Each row was made from one walk, in order. Every step used is in the known rows, and no mark comes twice. Write each row's walk.
In the rows, 128 means zero.
Known rows:
K > C: [122 147 118 121 141 130 130 132 120 116 119 138 136 142 104 121 117 160
 135 103 130 119 138 105 135 131 139 130 140 117 140 122 128 145 120 125
 121 108 144 110 129 122 142 119 136 126 155 137 125 135 117 129 120 126
 163 107 111 126 141 111 111]
N > V > Q > S: [124 127 165 115 108 189 165 165 150 105 150 107 144 142 140 123 122 134
 143 119 121 170 131  91  99  94 117 108 117 132 117 111 140 139 105 122
  96 159 153 106  91 153 118 169 183 131 110 134  89 107 131 103 147 115
 159 147 101 158 146 120 153]
T > U > S > G: [139 134 132 171 116 145 156 136  95 120  35 107 133  91 120  94 157 109
 118 110 161 166  93 126  80 151  89 184  94 140 146 134 151 116 165 121
 166  97 127 113 189 141 149 149 155 176  88 108 153 123  87 108 105 132
 148 115 116 109 141 172 125]
V > Q > S: [124 146 153 133 105 173 142 147 141 109 132 112 157 150 137 121 126 136
 157 123 129 146 136  97 106 100 106 103 102 129 111 110 117 139 105 119
 116 152 158 112 113 158 135 155 147 132 117 133 123 116 137 116 130 126
 127 116 103 145 151 146 131]
J > M > U > H: [122 149 165 117 132 155 116 107  89 158  89  84 145 111 155 135 163 131
 151 125 151 177 105 126 124 157 100 129 157 148  96 130  98 149 120 121
 163 109 103 139 168 143  94 125 118 162  89 174 158 142  61 127 127 137
 199  92 134  89 140 172  71]
C > K > G > H > U: [115 202 105 126 133 136 144 117 104  64  55 126 131 146  91 151 129 155
 144 108 124 120  66 150 136 111 126 184 178 149  85 171 126 142 151 104
  91  60 130 117 132 125 196  93 160 152 141  97 166 115 107 140 133 147
 168 113 142 102 153 132  72]
Q > M: [143 132 121 146 114 151 116 144 133 131 130 128 126 132 127 131 134 125
 140 134 127 136 125 131 106 120 126 124 118 137 122 138 112 123 124 152
 118 102 122 130 140 146 146 139 100 111 143 144 158 123 114 124 115 119
 154 120 128 102 135 142 127]
M > U: [124 132 131 131 136 136 116 127 117 132  97 116 155 113 137 131 141 131
 128 136 135 133 126 123 136 135 117 122 131 130 122 110  94 149 122 121
 137 125 120 126 153 119 111 139 112 155 101 158 130 133  99 123 140 134
 161 106 138 132 135 140 115]
G > H > U > T > B: [ 70 107 162 155 125  99 134 100 128  81  86  88 128 155 125 143 171 140
 119 111 149 147  67 125  74 130  91 148 108 162 136 188 118 123 136  86
 113  50 133 135 158 154 185 161 155 175  89 109 141  75 130 147 149 153
 152 105 159  93 154 144  80]
S > G > M > J: [144 149 130 114  95 167 106 132 111 147 111 127 111 133 158 111 153  86
  94 109 126 134 149 141 126 150 104 152 123 132 114  91 118 134 153 152
 142  98 101 138 151 135 158 131 120 158 157 166 152 103  89 118 106 134
 183 145 129  64 123 143 115]
G > H > U > S: [ 92 148 137 162 129 147 151 129 110  79  66 100 140 109 121 133 150 101
 134 106 142 158  70 151  86 139  96 166 107 142  87 160 124 123 164 117
 140  92 109 134 187 159 188 126 149 176 111  94 192 106 105 121 107 149
 150 133 134 123 144 176 101]
T > G > H > U > S: [102 138 152 190 124 154 163 125 115  75  26 101 143 124 120 114 154 114
 123  95 146 165  60 136  78 139  79 205 100 143 100 179 147 137 184 126
 162  77 114 122 191 158 166 126 153 201  98  98 179  93  94 115  82 144
 158 118 129 110 144 183  96]
U > H: [120 141 146 125 127 134 124 124 100 126 121 117 126 124 137 135 147 122
 133 122 134 144 106 127 112 142 118 154 124 133 114 146 153 123 137 114
 140 121 117 144 160 140 123 122 145 139 106 114 142 125 119 128 117 139
 151 111 129 111 134 128 103]
T > G > M > Q > V: [145 175 126 154 111 168 184 159 141 133  56 120 180 142 147 115 125  99
  95 107 131 183 133 143 121 145  88 175 106 142 114 135 142 161 150 170
 156 115 126 130  88 122 109 135 130 146 111 126 119 135 136 100  67 140
 165 166 107 103 115 157 100]
C > K > G > M > U: [142 213  92 103 131 145 125 142  87 113  33 135 157 126  97 148 132 140
 106 120 120 124 134 145 159 121 135 158 157 157  91 103 103 186 125 123
  98  90 120 102 131  74 145 117 129 162 117 158 135 142  99 111 141 148
 198  97 151 100 144 112  90]
S > U > T: [102 130 128 143 114 147 131 131 111 119  74 108 130 132 141 129 173 117
 115 122 122 141 108 134  87 116  94 140 108 146 151 127 118 123 129 112
 108 100 141 129 159 149 140 150 134 144  97 135 133 100 124 119 136 134
 145  95 154 113 146 161 100]
C > K > G > M > Q > V: [150 242  61 107 120 152 175 160 107 113  45 128 170 138 107 145 112 126
 119 109 123 163 133 163 165 122 135 161 164 161  95 118 114 162 123 154
  95 103 139 115  57  76 159 111 148 116 145 129 133 162 140 106  96 148
 180 164 121 106 138 118  80]
T > G > H > U > M > Q: [130 168 147 168 114 190 154 110 144 116  39 101 159 118 133 136 148 111
 102 103 157 178  61 165  95 152  61 199 111 132  96 146 132 149 180 148
 164  55 114 139 162 164 151 112 108 188 113 121 185 107 100  94  77 170
 169 102 115  66 141 182  65]
T > G > M > U > H: [122 157 173 146 120 159 133 129  90 128  35 117 167 122 156 124 162 115
  92 113 139 153 110 130 104 161  83 197  97 142  98 130 151 178 157 128
 169  98  93 129 199 134  88 133 132 209  66 147 140 116  87 106 105 146
 210  82 138  79 121 153  88]
H > U: [117 117 131 141 126 131 136 122 120 115 120 119 135 128 132 142 130 120
 130 115 125 142 103 142 131 135 118 147 129 132 113 141 138 121 138 139
 138 107 112 135 142 139 144 116 134 137 132 117 148 117 112 128 122 130
 119 118 135 138 128 141 119]
V > Q: [125 139 151 120 119 154 147 142 130 122 146 130 134 142 137 122 117 132
 144 122 125 146 128 103 129 113 121 109 118 129 128 123 131 130 120 134
 113 142 133 125  98 137 119 140 147 131 118 122 103 120 138 138 144 114
 132 122 112 143 143 138 142]
B > T > G > H > U: [107 122 169 186 133 124 150 103 133  80  49 127 139 161 142 112 135 143
 129 106 166 128  64 115  79 138  82 188 129 141 125 212 152 146 168 115
 172  72 120 122 155 170 140 128 149 163  68  92 126 101 119 155  95 127
 157 109 123  73 157 167  94]
J > M > Q > S > G > H: [136 180 155 154  95 195 137 107 140 137  58  66 153 123 147 110 169 146
 168 121 166 190  73 129  88 129  72 117 142 159  89 111  65 121 133  93
 172  92 145 111 145 196 185 140 130 156 106 155 206 117  83  99 106 164
 178 137 112  52 134 205  47]
K > G > H > U: [107 166 120 143 120 131 142 123 127  67  74 123 126 138 124 142 138 141
 143 112 124 130  57 149 106 112 119 171 150 145  87 174 127 131 158 114
 103  72 116 135 136 137 171 105 136 166 140 100 171 112 117 135 130 157
 151 131 135 115 141 149  89]
M > U > T: [114 124 137 135 136 134 114 129 119 132  73 102 145 116 130 139 161 142
 123 128 128 143 112 121 119 139  96 123 113 147 137 107  95 138 110 111
 123 106 134 128 163 122 114 164 126 171  91 159 112 100 102 120 151 147
 163  86 150 133 144 141  99]
N > V > Q > S > U > T: [ 95 133 161 133  97 210 166 166 142  93  92  92 143 143 152 118 166 129
 128 107 115 183 111  98  55  88  80 117  89 154 136 104 128 131 108 104
  75 124 167 109 124 177 130 194 189 149  87 141  93  76 127 100 159 124
 177 109 128 150 163 154 127]
V > Q > M > U: [136 148 147 141 117 188 129 159 123 128 116 120 159 130 140 130 134 136
 155 139 132 163 125  93 116 112 108  97 109 140 118 117  83 143 102 156
 112 111 117 122 139 145 116 156  99 138 112 166 137 119  90 131 141 108
 192  91 123 126 155 166 132]
V > Q > S > G > H: [110 170 169 152  87 189 154 147 132  76 112 101 132 147 146 100 148 141
 162 118 140 142  86  89  74  96  82 126  94 140 106 120 103 114 132  82
 121 124 158 106 148 194 186 152 170 165 102 114 157  83 122 120 139 146
 171 121 111  98 149 172 105]
G > M > Q: [146 173 116 129 114 156 130 129 136 154  76 127 164 112 135 139 131 106
 102 127 138 162 127 145 132 145 117 135 115 139 103  94 127 147 131 147
 142 116 113 131 123 122 129 131 109 141 110 133 142 141 136  95 114 147
 145 130 125  97 114 137 102]
H > U > T: [105 106 136 151 127 124 130 127 120 110  99 101 129 135 128 147 153 128
 124 103 120 147  91 139 109 139 104 149 115 142 132 140 137 114 135 129
 124  92 123 140 155 144 150 147 147 160 128 121 127  81 118 123 126 144
 129 101 150 141 142 144 107]
B > T > U > S > G > H: [115 146 150 189 123 130 159 120  95  95   4 114 131 111 130  91 159 117
 126 116 199 148  66 106  42 150  72 180 100 151 152 182 137 118 170  91
 180  78 132 112 194 166 171 155 153 179  29  77 146 119  98 139 105 133
 176 116 111  50 168 189 101]
J > M > U > S > G > H: [112 162 155 156 122 174 140 125  91 126  30  64 137  90 135 103 182 120
 151 120 170 187  81 124  87 149  75 136 133 168  94 112  50 129 151 106
 174  90 111 109 198 164 166 144 129 207  90 162 196 119  41 116 126 150
 216 110 136  70 149 210  73]
M > U > T > G > H: [103 145 169 168 132 148 133 120 128  97  16 106 148 137 138 116 176 149
 112 118 135 135  75 112  78 134  68 172 109 150 137 156 108 160 148  91
 133  71 138 124 181 145 116 158 139 218  67 145 123  71  92 124 135 154
 197  94 142  88 139 169  76]
N > V: [124 111 135 109 133 147 151 141 139 121 145 120 117 117 134 128 122 126
 115 121 120 150 126 123 119 121 137 130 141 132 129 121 147 129 128 129
 106 132 126 121 106 124 105 144 165 132 126 128  91 117 121 118 140 118
 158 150 124 147 125 103 149]
G > M > J: [139 149 126 102 110 159  97 132 123 152 117 138 120 143 153 125 141  83
  86 114 118 124 158 148 130 146 115 136 129 123 107 111 127 159 141 163
 124 110 104 151 133 122 135 127 105 131 146 164 138 124 103 126 105 134
 171 154 126  88 121 134 111]
C > K > G > H: [123 212 101 113 136 131 140 121 112  75  62 135 126 146  92 137 129 159
 139 121 123 103  86 137 128 101 140 159 177 151 107 157 117 148 140  88
  83  86 148 111 113 109 177 100 154 146 139 110 146 126 128 140 140 146
 176 130 135  87 153 119  84]

Which walk is each row?
[122 117 121 165 113 146 153 143  91 106  72  92 131  97 121 111 154 107
 143  98 147 181  87 140 102 147  97 176 110 145 110 114 130  92 155 140
 166 102 106 118 194 150 194 136 149 174 128 113 180  98  87 102  99 141
 140 105 142 130 146 160 120]
H > U > S > G
[151 126 136 126 126 144 108 110 123 167  74 138 122 136 151 136 137  86
  78 116 179 126 142 146  87 163  78 151 130 121 155 164 135 167 148 180
 142  79 114 155 138 133 112 139  85 123  85 148 118 148  95 143  83 128
 167 121  93  45 174 154  98]
B > T > U > M > J
[103 160 141 133 113 152 134 124  86 116  90 113 133 122 158 132 168 107
 130 128 133 155  99 135  90 133 101 169 117 138 116 143 146 122 144 111
 135 108 120 140 188 158 132 117 136 135  88 124 163 129 109 122 114 135
 161  87 138  98 137 162  86]
S > U > H
[136 194 135 157  87 205 140 128 133 117  63  86 154 103 137 121 165 114
 130 122 168 172  85 144  71 132  60 150  94 143  91  87  76 119 141 107
 153  91 148 117 177 180 210 140 111 171 108 136 210 111 101  70  98 193
 175 109 110  50 143 174  59]
U > M > Q > S > G > H
[131 166 105 133 129 151 170 146 132 133 107 107 161 128 138 125 121 116
 137 127 134 179 128 139 137 141 114 126 138 136 121 128 111 123 117 157
 134 137 142 139  79 123 128 129 125 106 124 124 130 149 139 118  95 137
 143 174 106 140 121 145 102]
M > Q > V
[130 143 141 175 109 161 150 123 139 131  12 101 173 131 134 132 159 120
  88  90 133 187  82 148 109 159  70 194  93 154 120 122 151 149 158 151
 155  64 114 131 160 143 134 149 133 193  98 131 136  83 115  89  91 150
 152 102 141  92 126 160  85]
H > U > T > G > M > Q
[135 124 148 124 112 198 160 172 148 116 165 126 124 140 136 127 117 129
 145 121 118 177 123  96  99  97 131 108 120 141 124 129 137 124 115 163
  86 119 120 121  89 151 109 164 153 117 139 135 100 102 114 124 142  94
 191 140 106 138 147 124 171]
N > V > Q > M
[151 144 142 119 102 200 111 151 140 142 145 127 120 160 150 114 132 111
 148 125 119 156 139 106 110 124 112 101 128 123 124 132 100 137 117 191
  99 104 113 149 111 154 134 148  90 104 164 171 143 110  97 145 111 101
 184 138 103 101 156 155 132]
V > Q > M > J
[150 157 127 123 127 156 130 106 140 178  91  87 155 116 134 124 136 138
 149 128 150 189 115 139 142 142 111  95 165 148 115 112  95 136 122 146
 159 113 122 130  98 140 114 122 103 117 128 163 154 150 104 115 112 132
 140 136 114  96 127 167  84]
J > M > Q
[115 127 148 168 114 154 147 129 126 115  33 112 132 145 142 106 177 137
 103 107 127 147  96 129  75 121  70 180  99 149 162 146 144 138 153 123
 127  84 146 120 164 155 119 155 141 167  91 137 124  86 112 116 117 127
 154  82 147  96 146 172  99]
S > U > T > G
[126 120 157 107 125 168 170 157 140 115 156 125 125 135 139 121 111 129
 129 119 118 167 131  96 122 107 132 115 129 134 129 118 151 133 119 135
  93 144 128 118  77 136  96 155 182 135 125 120  67 109 134 125 156 105
 167 146 107 157 145 110 166]
N > V > Q
[105 136 168 171 123 137 146 121 140  89  56 116 122 152 132 110 166 147
 112 108 130 128  71 119  69 129  79 177 105 147 144 171 138 140 160  98
 123  80 149 129 157 156 132 151 155 193  98 113 121  70 123 135 125 147
 166 119 135  84 135 160  90]
U > T > G > H
[144 203  87 102 121 133 132 140 100 108  62 147 135 140  94 145 123 132
 107 111 120 115 138 151 151 112 148 165 159 152 103 116 134 168 135 129
  90  95 126 103 105  81 160 106 148 133 145 132 135 139 127 115 129 141
 169 122 142  92 142  99 105]
C > K > G > M
[122 123 123 134 119 150 129 125 117 132 127 114 128 114 131 155 130  90
 108 105 133 145 120 168 122 146 100 165 114 125 100 116 130 131 146 164
 139  97 102 140 157 138 158 117 115 148 147 132 163 119  99 105  98 153
 133  97 134 116 143 143 116]
H > U > M
[131 133 129 158 132 136 148 134 110 125  43 118 148  98 114 115 145 103
 113 117 154 158 112 132  92 146 106 165 100 134 142 154 157 138 158 133
 151 107 126 122 165 129 121 144 138 151  79 108 147 145 103 113 105 125
 135 132 111 127 137 168 127]
T > U > S
[148 156 134 138 110 179 127 111 152 170  81  73 173 122 139 127 149 144
 162 126 155 192 115 138 119 129  93  89 151 147  98 103  79 141 103 128
 159 123 147 114 109 162 134 138 104 113 113 170 175 151 105  92 103 143
 137 133 112 100 136 180  69]
J > M > Q > S
[111 157 135 161 113 154 150 138 102  90  61 102 117 101 122  97 165 114
 136 115 154 154  80 123  74 135  96 161 100 151 111 126 107 101 162  99
 152 100 125 114 192 158 198 139 149 188 110 103 178  97 101 118 116 151
 172 129 133  95 144 168 110]
U > S > G > H
[120 179 121 133 120 123 135 131 130  80  77 134 121 135 121 129 137 154
 137 123 126 115  78 136 100 108 129 154 146 148 103 167 118 136 149 100
  92  93 130 128 116 126 152 117 134 154 129 108 157 122 132 134 138 156
 159 140 127 103 136 134  94]
K > G > H
[148 174 107 154  98 176 149 149 102 141  24  96 159  75 125 107 155  97
 110 113 164 198 112 149 106 156  96 159  93 159 103  66 115 114 153 145
 172 116 110 113 168 132 181 144 128 176 106 134 181 128 110  71  93 159
 165 126 130  84 129 157 103]
U > S > G > M > Q
[141 151 119 127  96 178 117 149  91 143  64 111 117 108 145  97 164  71
  96 102 139 162 144 146  97 161  96 163 104 143 108  84 114 133 160 166
 156 102  97 131 181 132 179 145 129 172 137 162 178 108  83 102  86 143
 190 143 128  76 137 153 112]
U > S > G > M > J
[136 116 144 157 140 105 138 111 124 130  76 141 138 137 137 124 127 128
 118 128 172 123 112 111  98 143 107 144 123 131 164 183 157 146 139 124
 154 106 137 123 133 138  95 147 130 122  49 103  89 148 129 152 115 113
 133 117 108  91 154 146 120]
B > T > U
[136 171  98 124 122 174 164 149 132 148 112 105 156 113 137 146 125  85
 112 119 144 183 141 164 126 148  96 138 120 133 113 107 100 136 123 181
 128 126 130 147  87 118 137 131 103 117 139 145 150 154 131  91  83 161
 155 150 104 122 138 149  96]
U > M > Q > V
[136 109 149 167 137 114 139 124 132 124  64 137 136 153 136 102 126 150
 126 117 163 122 121 107 100 132 105 153 127 135 157 177 149 153 140 132
 169 115 135 109 121 137 101 141 134 134  75 121  92 126 139 141  99 111
 137 103 119  86 156 132 119]
B > T > G
[146 142 147 126 107 165 119 128 135 144  76 139 130 157 155 102 144  98
  74 103 120 126 148 143 119 148  98 174 118 122 121 132 151 175 163 171
 143  93 107 140 137 127 112 128 115 159 139 163 133 111  96 122  79 124
 180 148 119  76 120 145 110]
T > G > M > J
[129 140 117 140  97 178 129 144  88 131  58 102 126 109 145 116 165  67
 100  85 134 179 121 159 107 170  85 184 105 138  88  96 127 122 172 178
 163  84  82 139 198 145 198 133 127 185 150 152 190  96  67 101  76 144
 180 131 139  87 139 167 105]
H > U > S > G > M > J
[110 162 149 138  91 198 147 153 129 112 106 109 157 148 156 113 148 125
 149 122 129 155 128  99  85  90  90 116  93 138 116 114 111 134 113 116
 115 133 156 108 142 174 145 152 144 121  91 142 142 121 126 108 131 124
 145 103 120 136 157 180 112]
V > Q > S > U
[127 111 173 151 129 148 130 113 125 156  38  84 150 134 142 117 175 157
 127 106 142 171 106 117 108 146  72 138 136 160 143 132  95 170 129 127
 157  80 129 117 146 137  78 163 122 187  90 187 119  95  66 122 126 125
 186  86 142  93 143 188  85]
J > M > U > T > G
[150 174 139 165  98 184 144 139 157 140  26 111 192 138 137 115 148 129
 104 114 142 168 119 141 100 129  82 159  85 136 101 106 139 169 143 135
 166 110 140 106 144 145 133 148 123 159  94 149 152 125 123  70  78 151
 151 125 116  84 118 155  84]
T > G > M > Q > S
[124 130 159 151 137 105 139 105  93 130  60 127 140 131 146 129 143 128
 121 126 179 142  89 108  80 156  96 170 125 136 149 201 179 141 143 111
 164  96 126 137 165 148  97 135 148 130  31  86  99 148 117 153 108 122
 153 106 108  68 156 149  93]
B > T > U > H
[130 225 109  97 127 145 123 137  57 111  18 127 157 118 114 159 153 136
 113 116 131 135 113 145 139 136 129 187 153 162  76 115 122 178 130 111
 107  83 112 118 166  83 142 105 145 172 103 147 149 141  92 113 130 160
 227  76 151  83 150 112  64]
C > K > G > M > U > H
